(in the rows, 128 means zero)
Known rows, with every step that occurs:
g-p-b-f: [111 156 121 149 134 133 107  92 148 145 167 141 149 106 103  95  78  50
 141 126 101 130 119 120  91 120 105 194 206  81 124 116 109 136 125  77
  99 143 133 139  98]
d-e-k: [105 126 141  95 122 169 117 110 120  83 162  87 133  86  88 127 142 149
 113 140  83 182 146 136 139 149 134 147 175 107 154 147 159 174 121 125
  94 160 154 119 130]
x-q-k-e-d: [114 129 125 173 147 168 119 189 164 108 136 115 124 147  84 143 175  85
 152 132 105 162 148 120 140 179 128 171 150 162 149 126 134 127 143 122
 122 132 169  78  48]
w-d-e-k: [ 95 126 153  95 126 173 107  96 141  81 170  95 121  95 110 130 131 164
 114 130  77 163 151 139 154 153 157 168 191 123 154 140 182 210 104 144
 109 173 153 106 117]
b-f: [ 90 123 119 127 145 123 126  90 117 171 139 159 144  96 114 112 116 109
 135 103  98 128 127 122 130 138 114 155 164 103 100 121 115 155 138  96
 113 162 115 122 122]
w-d-e: [109 135 144 112 129 155 121  87 159  92 138 137 134 108 139 118 138 158
 129  99 115 129 151 125 163 140 147 135 185 154 122 125 182 212 125 146
 129 164 152 136  85]
a-z: [154 134 135 125 134 119 114 107 160 114 138 126 143 126 118 124 167  93
 149  87 127 118 106 116 127 129 122 165 147  97 105 129 114 114  79 146
 154 100 115 104 104]
c-r-g-p: [132 145 158  99  83 111 113 113 182 126 113 158 131 115 146 168  64 107
  94 128 165 126 108 138  71  71 107 124 185 151 125 112  76 153  92 117
 129 122 112  88  68]
q-x: [122 131 121 136 104 109 121 150 137 125 145 131 164 136 121 108 149 102
 172 115 146 141 115 126 126 121 141 142 132 146 100 127 122 127 121  99
 122  96 132 126  81]
y-q-z-b: [100  95 121  96 147 100 126 128 123  96 132 147 154  81 109 174 183  88
 200  75 114 144 159  54  98  80 148 119 111 147 104 151 137 123 141 157
 113 142 107 150 131]
e-k-w-s: [128 117 175 127 130 170 100 113 153 100 164 119 136 152  98 149 127 141
 113 170  69  80 146 141 140 162 141 173 166 121 164  95 186 196 120 120
 142 163 160  90 100]
q-z-b-p-g-r: [ 61  91 164  93 138 115 131 130  82 109 123 136 134 119 109 174 100 125
 190 121 135 130 187  83  74 107  89 189 171  99 109 142 193  89 147 108
 118 113  87 176  82]
w-k: [121 141 147 140 159 124 154  92 156 106 119 105 117 123 122 127 109 159
 126 132 128 115 132 158 115 128 155 139 115 119 139 109 164 173 111 153
 152 130 126 113 117]
w-d-e-k-q-y: [113 111 161 102 163 150 133 113 149 111 105  74 171  97  97 179 166 125
 106  88 110 150 141 130 176 171 155 161 178 144 175 148 201 217 112 113
  56 160 201 103  64]
p-g-r-b-f-a: [ 35 110 160 148 133  99 129 136  51 102 116 115 127  70 112 128 125 154
 137 112 117  94 135  69 114 135  62 161 130  70 102 136  97 117  68  92
 155 141  86 115  80]
s-w-k-q-z: [132 151 106 145 166 103 187 115 134 104 127 104 170 128  67 165 146 111
 142 112 137 148  93 144 127 111 138 158 134 134 110 147 133 167 139  87
 109 135 136 128  74]
j-q-k-e-d-w: [134 136 137 121 195 170 115 187 137 160 165 164 141 136  90 116 165  78
 162 129  88 150 188 118 144 197 121 127 135 154 173 108 143 137 120  74
 113 124 169 103  69]
s-w-d-e: [119 150 144 121 141 170 121  68 128  89 151 136 141 137 111 112 121 139
 127  89 114 127 131 137 157 139 160 141 182 176 126 136 162 219 115 144
 134 169 141 144  72]
j-q-k-w-v: [141 130 117 108 145 118 116 120 145 161 151 110 141 121  54 139 124  77
 177 122 109 122 137 144 119 179 108 141 112 168 138  69 120 131 105  99
 136 121 162 124 102]
p-b-f-a-z: [113 116 145 146 139 107 112 107 127  98 163 125 142  93  82  95 175  71
 168  64 103  82  77  79 113 138  74 192 144  75  90 141  94 100  65 128
 160 115 110 100  84]
d-w-s: [147 129 180 119 158 157 100 107 134 138 141 147 155 151 132 118 146 131
 130 136  93  80 169 105 139 162 170 122 151 124 163  91 196 203 106 109
 146 108 140 136 116]
c-r-b-z: [161 112 139 143 107  98 118  99  74 150 149 190 102 124 139 127 100 125
  92 100 145 150  80  70 114  99 129 162 148 112 145 157 106 164  74 121
 171  88  95  98  67]
v-w-d-e: [105 120 126 107 100 159 127  64 148  81 139 129 125  91 131 129 153 155
 129 102 141 146 138 117 172 119 155 136 168 154 127 131 173 217 117 181
 138 157 151 132  72]
f-a-z-b-p-g-r: [ 65  87 190 100 143 123 112 130  82  80 127 112 117 114  97 167 117 123
 193  90 126  88 158  70  73 119  51 194 148  76 114 150 188  71 104 130
 156  96  79 159  82]
y-q-k: [134 101 131  98 134 111  74 155 158 118 116  90 158 101  96  98 140  92
 183  80 153 144 135 102 136 143 123 128 112 143 114 102 147 159 105 138
  89 138 116  83  89]
z-b-p-g-r: [ 69  98 178  95 145 131 115 127  87 103 125 126 119 122 112 159  85 133
 175 120 131 118 181  89  70 117  81 180 160  93 136 139 201  85 141 117
 129 109  90 177  95]
a-z-b-p-g-r: [ 84 101 182  95 147 127 108 117 102  94 129 123 128 120 105 159 106 114
 185  98 129 113 170  83  69 116  77 200 169  79 124 139 194  79 114 128
 141  95  85 164  82]
a-z-b-f: [ 88 119 135 119 159 128 109  61 125 142 158 166 150  78 104 137 169  70
 185  43  73 126 118  78 103 122 118 178 172  96 104 145 114 119 120 128
 132 139  96 139 124]
z-b: [102 118 140 119 142 142 118 111 116 104 145 140 124 104 125 163 161 104
 172  88 101 133 135  83  99 107 139 127 123 144 153 159 140  93 142 154
 130 121 116 169 150]
c-r: [131  93 177  76 110 122 122 107 152 139 153 175 139 141 155 124  97 135
 118  90 160 126  92 113 106 120 130 109 134 169 113 134  85 136 125 122
 146 133 109 122  91]
p-g: [115 106 167 124 143 120 145 153 115  78 139 118 128 120 136  92 110 122
 136 161 142 137 148 111  91 126 124 139 120 152 142 119 125 113 116  74
 129  88 100 138 100]
y-q-j: [116 125 131 111 134  89 118 132 125 111  74 112 165 115  89 159 147  96
 126  90 102  84 174 112 126 113 114 108  97 153 122 144 146 189 117 151
  97 168 142  85 121]
r-b-p: [152 153 123 162 129 127 138  99  60 143 126 167 122  85 106 135  93 159
 132 134  97  93 114  93 116 121 120 152 167  74 102 140 165 135  98 107
 113  79 145  92  95]
s-w-d-e-k-q-x: [122 160 132 130 136 151 114 130 143  78 179  82 182 125  58 119 151 102
 152  92 115 165  82 142 147 140 138 178 167 144 147 159 155 183 113  79
  95 126 167 120  50]
d-w-k-e: [142 167 146 123 210 157 155 147 132  89 124 132 150 138  79 115 146 117
 127 142  84 125 151 157  95 166 116  85 142 113 179 118 190 155 129  94
 142 136 164  93  85]
s-w-k-q-x: [141 170 126 159 155 122 146 130 147  92 147  86 181 144  62 117 138  96
 160  95 149 136  68 154 117 122 134 157 116 138 136 140 142 155 118  82
 121  96 151 129  52]
x-q-z-b-f-a: [ 44 100 121 139 142 116 145 122  84 101 136 136 115  83  85 177 180 123
 183  50  74  92 112  54 111 117  99 147 119 129  81 170 106 116 114 112
 146 168  99 139 110]
q-z-b-p: [119 105 124 115 137 132 151  93  75 143 149 189 129  93  94 185 133 110
 204  92  78 107 128  75  96  99 121 160 166 121  83 168 194 112 166 115
  99 103 124 144 120]
v-w-k-q-z: [121 131  90 133 133  92 192 113 152  98 118 100 158  91  83 181 174 125
 146 122 161 161 100 128 138  94 135 152 125 116 113 145 141 160 139 119
 109 125 144 118  74]
s-w-k-e: [132 171 140 150 197 148 166 121 121  79 125 118 147 157  57 122 119  98
 130 147 100 126 108 180  91 149 117 121 134 132 171 130 156 155 132 120
 150 152 148  88  84]

Rows:
[139 120 168 135 201 148 152 122 148 140  93  96 170 129  98 175 166 113
 108  86 127 124 157 125 155 175 165 138 124 152 169 123 191 199 116 111
  83 118 195 117  44] : e-d-w-k-q-y
[126 124 176 121 129 182 105  99 156  83 163 118 149 135  90 142 139 147
 113 161  64  91 154 136 149 163 138 163 184 124 161  99 200 215 129 114
 133 171 173 105  86] : d-e-k-w-s
[ 86 148 154 146 128  96 115 145  84  89  99 104 139 101 141 131 101 167
 111 154 158 148 173  85 100 122 120 164 153  72 146 120 114 106  60 114
 145 100 102 134  68] : p-g-r-b
[131 160 135 120 164 177 124 111 138  70 168  64 150 110  52 143 141 128
 102 104  92 160  91 144 152 148 121 169 168 119 184 170 169 189 123  98
  92 159 175 123  94] : s-w-d-e-k-q
[132 161 124 151 144 109 147 144 173  95 138  87 174 119  84 124 150 114
 160 104 149 137  87 143 122 123 124 150 120 122 133 132 158 149 128  83
 116  90 159 125  62] : w-k-q-x
[123 117 158 130 143 137 105 131 189 138 150 139 147 147 105 143 128 114
 171 141 102  72 145 139 158 170 122 177 154 154 160  71 175 186 113  99
 133 155 154  93  72] : j-q-k-w-s
[128 166 126 134  95 116 114 128 170 121  96 125 121 106 128 173  83 101
  98 152 146 127 129 148  84  74 105 135 179 125 135 108 102 149  95 122
 119 120 124  90  92] : r-g-p
[131 130 112 117 149 138 116 163 168 143 157 142 134 138  81 138 120 103
 171 115 115 112 132 153 143 166  85 151 131 166 137  94 120 115 116  72
 103 173 150  95  57] : j-q-k-w
[137 131 157 139 194 129 165  98 131 124  81  77 176 138  78 174 141 103
 110  83 143 118 108 152 141 152 155 145 124 158 167 134 172 193 109 115
  85 135 174 116  55] : s-w-k-q-y
[127 105 152 126 145 145 126  88  78 111 155 162 109  91  82 171 152 102
 204  57  69  61  95  62  95 113  81 168 143  93  92 173 187  89 115 145
 142  83 116 125 119] : f-a-z-b-p
[126 113 149 133 126 114 121 126 129  88 136 109 126 115 106 136 188 107
 156  74 122  81  88  97 129 132  81 155 114  94  92 143 105 101  62 151
 178 107 105  94 104] : f-a-z
[116  96 148 132  94 130 124  76 146 110 125 120 131 117 134 148 157 129
 136 155 147 105 128 111 154 113 167 158 132 123 156 103 166 199 112 188
 163 115 138 113 113] : v-w-s
[127 134 109 141 129 137  98 149 163 106 119  79 121 142  92 128 146 124
 168  71 131 148 112 115 131 159 152 153 144 165 126 125 135 128  93 106
 105 127 123 108  69] : x-q-k
[131 103 170 123 148 130 153 131  81  99 146 148 115 112 113 102  78 127
 155 158 118 104 138 102  83 127 103 156 144 132 118 128 176 115 132  59
 113  68 112 124  91] : b-p-g
[149 143 147 132 182 190 117 169 109 133 157 165 145 151  98 118 170  93
 118 136  83 140 184 111 131 181 132 106 135 141 159 125 149 140 135  91
 130 116 167 116  78] : k-e-d-w
[118 121 134 160 120  93 111 130  53 124 121 139  96 124 123 133  96 127
 104 134 148 159 141  72 105 104 104 199 155  68 164 145 150 142  71 119
 167  84  82 129  68] : p-g-r-b-z
[156 144 144 118 169 158 118 126  99 154 152 131 151 129  63 123 164  70
 135 140  82 142 179 110 108 191 148 103 115 148 155  94 140 152 121 114
 157  77 177 141 119] : k-e-d-w-v
[150 169 131 139 163 127 140 145 159 101 145  97 182 128  78 113 158 114
 157  93 138 135 103 135 119 137 133 129 121 123 139 131 169 155 116  62
 113  82 163 132  53] : d-w-k-q-x
[123 151 122 124 122 139 125 156 151  81 164  74 185  96  63 123 175 106
 154 109 121 179  96 128 138 136 111 159 158 113 142 156 152 148 135  63
  80 111 178 125  67] : d-e-k-q-x
[175 137 115 168 110 130 104 116 119 127 169 140  94 156 101 114  79  35
 122 134 128 143  98 108  90  91 100 208 175  89 175 147 156 140 112 111
 137  87 122 143  90] : g-p-b-z
[ 70 105 161 136 120 101 132 110  70 129 138 158 132  70 124 126 128 153
 125  82 112  86  84  69 124 132  82 133 124 102  84 145  64 137  71 101
 158 148  99  92  83] : c-r-b-f-a
[ 73 117 167 140 137  93 113 115  97  90 127 112 141  82 105 124 159 116
 156  76 121  93 119  68 112 135  65 196 151  50  86 133  92 102  30 116
 177 110  75  97  61] : p-g-r-b-f-a-z
[128 126 143 122 134 158  92 123 174 116 154 143 126 161 123 128 114 136
 147  94 110  95 128 150 161 166 140 170 171 184 119 102 168 177 106 121
 128 172 135  78  41] : q-k-w-d
[104 109 143 133 137 110 119 103 122 117 144 128 136  93  97 126 178  95
 164  59 100  81  87  94 131 139  74 173 138  76  74 139  96 116  70 131
 167 128  97  91 100] : b-f-a-z
[ 48  92 148 130 141 129 129 114  73 116 146 139 119  74 103 152 164 115
 172  66  78  84 110  71 117 126  73 139 111 113 105 161 114 110 124 124
 147 158  97 138 134] : z-b-f-a
[145 168 127 157 110 111 105 138 169  87 142 118 134 110  99 102  86  58
 118 161 145 127 112 120  57  85 115 172 181 120 164 118 100 112  95 119
 107  92 150 117  68] : r-g-p-b
[108 106 124 117 103 134 122  83 150 109 136 134  98 117 153 145 134 147
 129 115 155 123 121 127 164 110 174 159 133 156 136 125 150 189  91 206
 162 143 127  97  96] : v-w-d
[123 119 146 117 147 133 107  93 140  94 154 139 137 105 116 160 194  75
 187  55  98 126 116  71  97 109 132 158 139 119 134 159 128  83 103 166
 152  98 105 152 131] : a-z-b
[132 175 136 135 179 123 158 111 133 106  88  94 174 130  60 174 158 115
 106  88  81  87 143 143 126 143 111 121 124 136 171 163 180 188 124  84
  89 135 167 115  91] : d-w-k-q-j
[138 131 136 111 135 178 111 139 122  94 172 116 123 144  71 147 118 135
 100 148  70 126 129 154 123 154 110 147 145 126 144 128 135 129 122  98
 112 182 158  90  91] : e-k-w
[124 141 142 113 132 178 119  93 160  79 150 150 135 127 117 128 133 158
 118  99  99 109 149 132 161 146 130 129 190 167 117 120 183 205 132 125
 130 185 166 127  47] : k-w-d-e
[117 133 147 147 126 119 107 102 145 100 159 117 139 103  91 120 149  53
 164  72 102  82  83  94 107 125  66 199 168  62  89 133  93 108  57 117
 156 116 107 103  83] : g-p-b-f-a-z
[132 137 137 104 129 195 115 124 125  73 175 115 136 124  63 141 134 143
  99 139  67 139 139 147 131 156 104 138 170 130 139 132 151 156 132  92
 104 191 171 107  71] : d-e-k-w
[ 29  87 123 123 152  93 158 125  91 143 150 162 119  57 101 175 167 108
 205  74  83  94 125  71 125 117  71 157 107 122  94 154  95 113 117 105
 139 173  99 135 135] : j-q-z-b-f-a
[ 81 104 172 101 138 124 118 138  92 114 115 121 120 133 113 143  69 145
 154 139 144 114 177 111  84 128  76 180 162  85 123 124 196 102 132 106
 126 113  98 155  84] : b-p-g-r
[100 118 125 156 158 145 129 195 171 150 151 142 131 122  98 140 159  69
 173 155 110 160 161 135 154 178 102 179 138 158 164 110 122 126 147 114
 114 138 171  74  73] : j-q-k-e-d
[ 65 100 140 139 133 120 136 122  82 132 133 131 121  89 103 131 144 130
 146  93  95  81 103 100 136 139  68 138 112 103  88 142 106 133 113 107
 145 163 107 111 121] : b-f-a
[127 113 140 121 146 154 129  90  79 136 152 175 109  98  97 167 117 115
 187  91  74  91 120  82  92 110 111 152 152 114 114 162 202 106 158 130
 110  97 132 146 134] : z-b-p
[133 157 152 150 172 140 152  69 116 101 136 105 127 158  85 119  87 133
 125 117 128 112 104 175 105 128 169 146 110 147 142 121 140 183  95 153
 159 136 111 123 101] : s-w-k
[105 135 106 129 131  83 140 166 169 158 155 148 146 116 124 123 133  97
 199 124 144 136 131 138 135 121 123 158 109 153 128 110 105 120 107  89
 126 114 145 123 102] : j-q-x
[147 135 147 126 177 190 103 176 115 139 158 153 155 150  87 109 176  81
 144 123  88 154 176 111 139 197 132 117 147 151 156 119 153 141 130  82
 110 112 160 103  57] : q-k-e-d-w
[ 71 115 130 121 158 135 119  76 104 151 150 167 141  77 111 138 143  91
 171  71  74 134 134  86 106 122 122 156 160 114 118 147 125 128 146 115
 117 158 106 154 139] : z-b-f
[157 140 128 118 132 136 122 100 117 133 145 115 141 135  61 142 126  97
 130 134 101 108 132 137 103 159 120 115 113 151 123  88 124 134 123 118
 155 116 162 141 114] : k-w-v
[106 158 120 151 129 109 107  99 149 137 149 149 148  81  92  92  81  54
 129 128 110 128 113 116  74 104 105 191 208  98 129 115  92 141 112  88
  97 133 130 111  75] : r-g-p-b-f
[146 154 159 118 190 150 140  95 132 112 134 122 129 135 110 110 118 159
 122 112 109 112 155 144 109 151 167 103 115 122 150 106 182 183  93 121
 147 119 129 128 102] : d-w-k
[137 151 110 143 123 114 132 169 157 109 142 100 182 126  90 122 166  93
 162 103 150 145  86 121 131 123 106 146 128 127 126 145 133 121 140  66
 101  90 164 133  69] : k-q-x
[127 128 145  96 138 167  89 109 176  72 142 130 154 110  98 110 138 138
 148  71 112 116 157 118 165 153 128 126 176 173 110 104 194 226 119 132
 112 192 160 101  28] : y-q-k-w-d-e
[107 122 135 168 146 162 158 135 153  98 136 126 114 121  98 152 162 106
 125 171 124 151 149 141 136 143 137 161 119 136 158 121 145 162 146 181
 158 129 170  78  70] : v-w-k-e-d
[123 128 152 114 139 171  98 117 159  99 174 135 104 152 119 145 105 158
 108 130  76  99 139 158 150 159 148 176 168 153 143 117 168 185 101 136
 142 190 148  73  81] : e-k-w-d
[147 152 150 127  99 107 102 127 181  94 154 142 140 115 113 101  68  62
 113 141 162 127  93 112  48  81 115 161 185 142 157 120  78 115  95 116
 116  94 139 114  51] : c-r-g-p-b
[118 111 152 101 160 147 141 124 132 114  98  67 180  91  80 178 174 114
 104  95 114 162 136 127 163 165 133 145 165 131 173 151 182 187 125  96
  43 149 203 115  74] : d-e-k-q-y
[ 77 109 162 131 110 101 119 120 119 110 151 150 130  79  96 112 100  90
 132  94 125  80  74  86  76 106  60 158 151 123 104 139  64 129  89 102
 141 143 109  95  58] : c-r-g-p-b-f-a
